What can hang from each mark
libof: sata
bedaz: vurad
guki: bave
mipo: bave kena
kena: mipo
bave: furuz guki mipo
suma: bave bedaz
fipin: guki
vurad: bedaz
furuz: bave libof

Every row comes from one small tree of marks. The marks that hang from a mark follow it in brackets, in alphabetical order. Every link used is in the known rows. Which tree was each row made from?
Known rows
guki{bave{furuz{libof} mipo{kena}}}: -5.0  6.2  2.1  -18.6  2.0  -3.4  3.5  9.6  -14.9  -20.4  -6.5  8.0  -22.7  1.9  2.8  -9.2  4.6  7.3  -12.2  13.1  3.6
suma{bave{furuz{libof} guki} bedaz}: 12.6  -0.2  25.9  -22.1  31.3  -13.4  -26.7  -4.6  20.4  31.6  2.4  42.3  35.2  5.3  12.8  39.9  -0.2  2.7  23.3  0.0  -3.2
suma{bave{furuz guki} bedaz}: 15.4  1.3  23.9  -12.5  18.8  -11.9  -25.4  -3.3  26.0  37.0  10.8  54.3  32.4  -15.0  7.8  14.1  -22.5  7.9  27.2  -9.6  -6.7
furuz{bave{guki} libof{sata}}: -18.7  -21.5  -4.5  -3.4  23.4  9.1  -7.2  -3.6  -0.7  16.2  9.4  -6.7  28.4  3.1  -3.9  29.5  28.8  -20.6  -18.3  -1.2  10.3
kena{mipo{bave{furuz guki}}}: 25.1  -5.9  11.1  3.4  -7.2  -0.8  -10.7  6.8  4.1  -9.4  -9.6  -11.5  -7.6  -4.4  -3.5  -0.7  -39.5  37.4  28.3  0.1  4.4
kena{mipo{bave}}: 29.9  3.3  -22.5  42.0  -24.5  -1.6  6.0  9.1  -0.3  -12.1  -12.0  -35.3  2.2  -5.8  -2.5  1.2  -35.8  -8.0  38.7  -18.0  -16.5
fipin{guki{bave{furuz{libof} mipo}}}: -27.7  -12.5  10.0  -17.6  26.9  -17.7  2.9  5.0  -8.7  -17.2  0.2  -6.2  1.4  -3.4  -0.6  -3.1  15.1  14.3  -19.0  41.4  13.3
fipin{guki{bave}}: -14.2  -11.6  -6.3  13.0  21.0  -13.8  3.4  15.7  -11.1  -8.7  11.7  -3.3  21.7  -35.4  -5.8  -20.6  -2.9  -7.4  13.3  15.0  3.9
guki{bave{furuz}}: -11.5  -17.0  -4.9  -21.2  10.5  -19.4  1.7  22.2  -4.7  -3.3  2.0  14.1  22.2  -34.6  -6.2  -6.3  -15.8  -5.3  6.4  -1.1  6.6
suma{bave{furuz{libof{sata}} mipo}}: 11.8  -8.8  7.5  3.2  -9.0  -21.7  -7.5  -21.3  6.4  34.2  -3.0  -2.4  25.6  25.3  10.4  52.5  26.9  -29.5  -21.7  -6.9  -3.3
furuz{bave{mipo} libof{sata}}: -23.3  -7.1  -27.4  8.6  -9.5  3.6  9.9  -11.3  2.3  11.4  2.2  -21.9  13.8  14.7  -1.6  23.9  29.6  -36.3  -36.0  -0.8  -3.3
guki{bave{furuz mipo{kena}}}: -3.2  6.9  3.0  -11.1  -13.4  -1.7  7.2  13.7  -7.4  -16.5  0.7  17.6  -24.3  -17.5  -1.9  -33.4  -16.4  13.4  -8.2  3.1  1.8
suma{bave{furuz guki mipo} bedaz{vurad}}: 1.4  17.1  29.4  -12.5  2.6  -2.4  -17.8  -32.4  42.4  32.6  -2.9  61.8  23.5  12.7  14.4  -5.9  -19.5  29.4  8.1  -4.0  -19.6
furuz{bave libof}: -10.2  -12.3  -23.6  -7.3  10.8  -2.0  9.0  9.0  2.9  1.9  3.4  -10.5  19.6  -9.6  2.0  12.4  11.8  -28.4  -7.7  1.1  -5.8
guki{bave{furuz{libof} mipo}}: -20.4  -8.5  -6.5  -32.1  3.6  -18.0  7.8  7.7  -10.7  -5.9  -6.1  1.9  2.9  -1.4  -0.8  -0.7  13.0  -3.1  -19.7  10.9  13.8
guki{bave{mipo}}: -11.3  -0.9  -25.3  -6.2  -13.3  -16.4  16.2  6.0  -5.9  0.7  4.3  -5.7  2.8  -22.6  -7.6  -32.9  -1.2  -20.8  -10.9  -14.4  9.9
mipo{bave kena}: 18.8  17.9  -17.0  42.7  -28.7  15.8  9.9  2.0  -7.7  -6.0  -1.9  -17.1  -11.6  -15.1  -3.3  -16.2  -26.3  -5.9  51.6  -28.2  -17.0
kena{mipo{bave{furuz{libof{sata}}}}}: 16.8  -8.6  -6.9  34.1  -9.8  2.0  -7.4  2.9  -7.6  -9.3  -24.2  -39.0  16.3  32.2  2.9  58.2  -9.8  -8.3  27.6  6.2  -11.6
bave{furuz guki mipo{kena}}: 15.0  15.2  23.6  -14.1  -7.1  3.2  -4.0  0.9  10.3  -3.0  8.6  23.7  -30.7  -4.0  -2.4  -36.9  -15.0  30.9  -7.6  -7.6  2.2
mipo{bave{guki}}: 3.3  -3.2  -6.9  9.2  -9.1  4.5  2.1  -6.7  -5.2  13.1  3.9  -13.1  8.5  -22.4  -9.1  -17.3  -14.4  4.1  36.0  -26.3  8.4
vurad{bedaz}: 4.0  10.5  -19.2  13.7  -11.5  7.3  2.7  -2.9  14.6  -5.8  -3.3  8.4  22.6  -18.7  0.8  -8.4  -6.6  -25.5  1.3  -10.1  -18.3
mipo{bave{furuz{libof} guki}}: -2.0  -10.0  9.9  -16.3  11.2  -1.9  -6.5  -5.9  -8.0  3.1  -7.9  -10.6  9.3  3.5  -4.7  17.3  -5.5  19.0  26.0  -0.1  12.7
kena{mipo}: 34.1  3.9  -18.6  26.2  -10.4  -13.7  4.0  20.9  9.1  -8.8  -1.9  -20.1  9.7  -4.6  4.1  2.7  -27.1  -18.0  16.9  -17.9  -19.0

Which tree is each row?
30.0  1.8  -6.1  27.4  -9.0  3.1  -5.0  1.6  -1.9  -6.2  -5.4  -27.1  -5.9  -4.7  -3.3  -8.9  -29.6  16.4  37.2  -16.2  2.3 -> kena{mipo{bave{guki}}}
-10.1  6.4  -17.7  22.0  -13.5  21.5  9.8  -6.8  -1.6  -3.4  1.2  -12.1  -12.3  17.5  2.7  9.8  23.5  -26.0  -25.0  -2.1  -12.2 -> furuz{bave{mipo{kena}} libof{sata}}
12.7  14.4  21.5  -20.8  6.4  7.0  -6.2  -1.3  1.4  -6.4  -1.5  12.0  -27.8  20.2  3.2  -9.4  5.0  23.3  -10.0  3.4  3.8 -> bave{furuz{libof} guki mipo{kena}}
-15.9  -6.8  -8.2  -26.4  -5.0  -20.1  10.1  8.7  -2.1  -1.1  0.3  12.0  -0.2  -23.6  -5.2  -24.3  -10.0  0.6  -19.0  -0.8  13.7 -> guki{bave{furuz mipo}}
-4.0  8.3  -0.5  -15.0  5.0  22.3  3.3  -5.2  1.9  -6.3  8.2  1.6  -32.6  4.8  0.1  -21.7  16.8  10.2  -27.8  4.7  8.9 -> furuz{bave{guki mipo{kena}} libof}
1.1  7.9  2.6  -7.0  -8.5  20.4  2.6  -4.3  9.9  0.5  14.4  11.4  -34.9  -17.9  -2.3  -46.2  -2.9  18.1  -23.7  -5.7  7.6 -> furuz{bave{guki mipo{kena}}}
-25.6  -15.0  -5.8  -12.2  2.2  -14.6  4.0  0.6  -12.6  2.1  -6.8  -6.7  16.6  13.4  -4.1  25.5  22.5  -21.0  -22.6  9.7  13.0 -> guki{bave{furuz{libof{sata}} mipo}}
21.2  21.9  4.1  6.1  -13.1  11.3  2.2  -2.4  3.8  -0.4  10.1  9.7  -26.8  -4.1  -4.1  -43.6  -5.5  9.2  -3.1  -21.8  2.0 -> bave{guki mipo{kena}}
-9.7  2.4  1.3  3.1  -0.4  3.4  2.0  5.1  -17.8  -10.6  -7.5  1.0  -9.1  18.6  -1.2  13.4  16.7  -8.1  -13.8  10.7  3.0 -> guki{bave{furuz{libof{sata}} mipo{kena}}}
-10.7  3.9  19.5  3.1  7.6  -1.3  1.2  11.5  -8.1  -26.3  8.7  13.1  -27.5  -19.7  -0.8  -37.4  -12.7  30.7  -7.2  32.3  1.4 -> fipin{guki{bave{furuz mipo{kena}}}}
-19.0  -7.6  -6.4  -27.7  11.5  5.8  5.1  -11.9  5.6  9.4  7.0  -5.0  -8.6  0.6  -1.7  -11.9  23.7  1.5  -37.9  2.0  16.3 -> furuz{bave{guki mipo} libof}
6.2  13.4  5.7  -9.0  0.4  -16.2  -7.5  -13.1  22.9  27.8  -5.6  26.8  20.4  16.5  14.7  30.2  0.9  -13.8  5.7  1.2  -18.4 -> suma{bave{furuz{libof} mipo} bedaz}
-9.3  3.5  1.9  6.9  2.5  27.2  -3.5  -12.5  -2.0  3.3  8.3  -4.8  -17.8  18.2  -0.2  2.5  30.3  -3.5  -28.7  0.4  5.6 -> furuz{bave{guki mipo{kena}} libof{sata}}
11.1  4.3  18.4  -1.7  2.4  17.6  -8.4  -1.0  -12.4  -9.8  -6.1  -1.9  -17.7  6.8  -2.4  7.8  -8.9  29.6  37.2  0.9  1.9 -> mipo{bave{furuz{libof} guki} kena}
7.0  -1.7  20.5  16.9  2.9  23.2  -12.9  -8.2  -15.3  0.1  -7.6  -7.5  -3.6  20.2  -3.1  30.3  3.9  16.4  36.2  -3.2  1.7 -> mipo{bave{furuz{libof{sata}} guki} kena}
16.9  18.8  2.7  2.3  -23.3  0.0  6.6  8.3  10.3  -4.9  0.1  12.1  -24.4  -4.1  2.5  -26.0  -20.9  6.9  -2.0  -10.3  -17.0 -> bave{furuz mipo{kena}}
8.3  11.5  6.2  14.8  -12.4  4.7  1.8  -3.4  -1.0  -1.9  -6.9  -4.8  -9.4  34.2  4.5  21.2  11.1  -14.7  -7.9  -0.1  -14.3 -> bave{furuz{libof{sata}} mipo{kena}}
-16.6  -3.2  -25.0  -12.8  -5.5  0.9  14.7  -5.6  5.2  3.7  2.5  -14.6  -1.2  -0.4  2.8  -4.2  18.3  -19.7  -32.1  0.6  -0.5 -> furuz{bave{mipo} libof}
-20.0  -16.6  -22.5  9.8  8.7  3.6  3.3  1.0  -1.0  13.2  3.1  -18.8  32.9  4.8  0.0  37.2  22.3  -42.8  -9.9  -2.6  -6.5 -> furuz{bave libof{sata}}
-13.9  2.2  16.9  -3.0  22.0  1.0  -0.1  8.1  -14.4  -32.0  0.7  4.0  -24.2  1.2  2.9  -13.8  8.2  22.9  -10.3  43.5  3.8 -> fipin{guki{bave{furuz{libof} mipo{kena}}}}
-19.1  -4.7  -6.0  10.7  6.1  -12.8  10.3  4.3  -7.9  -9.5  10.7  -9.0  0.2  -26.3  -4.2  -37.8  4.5  -1.6  -12.0  15.3  8.6 -> fipin{guki{bave{mipo}}}
15.9  -11.5  12.8  17.7  6.3  6.4  -19.1  -3.7  -8.1  -4.3  -14.8  -29.6  8.1  35.3  -0.5  50.3  -5.4  14.4  25.7  5.8  5.3 -> kena{mipo{bave{furuz{libof{sata}} guki}}}
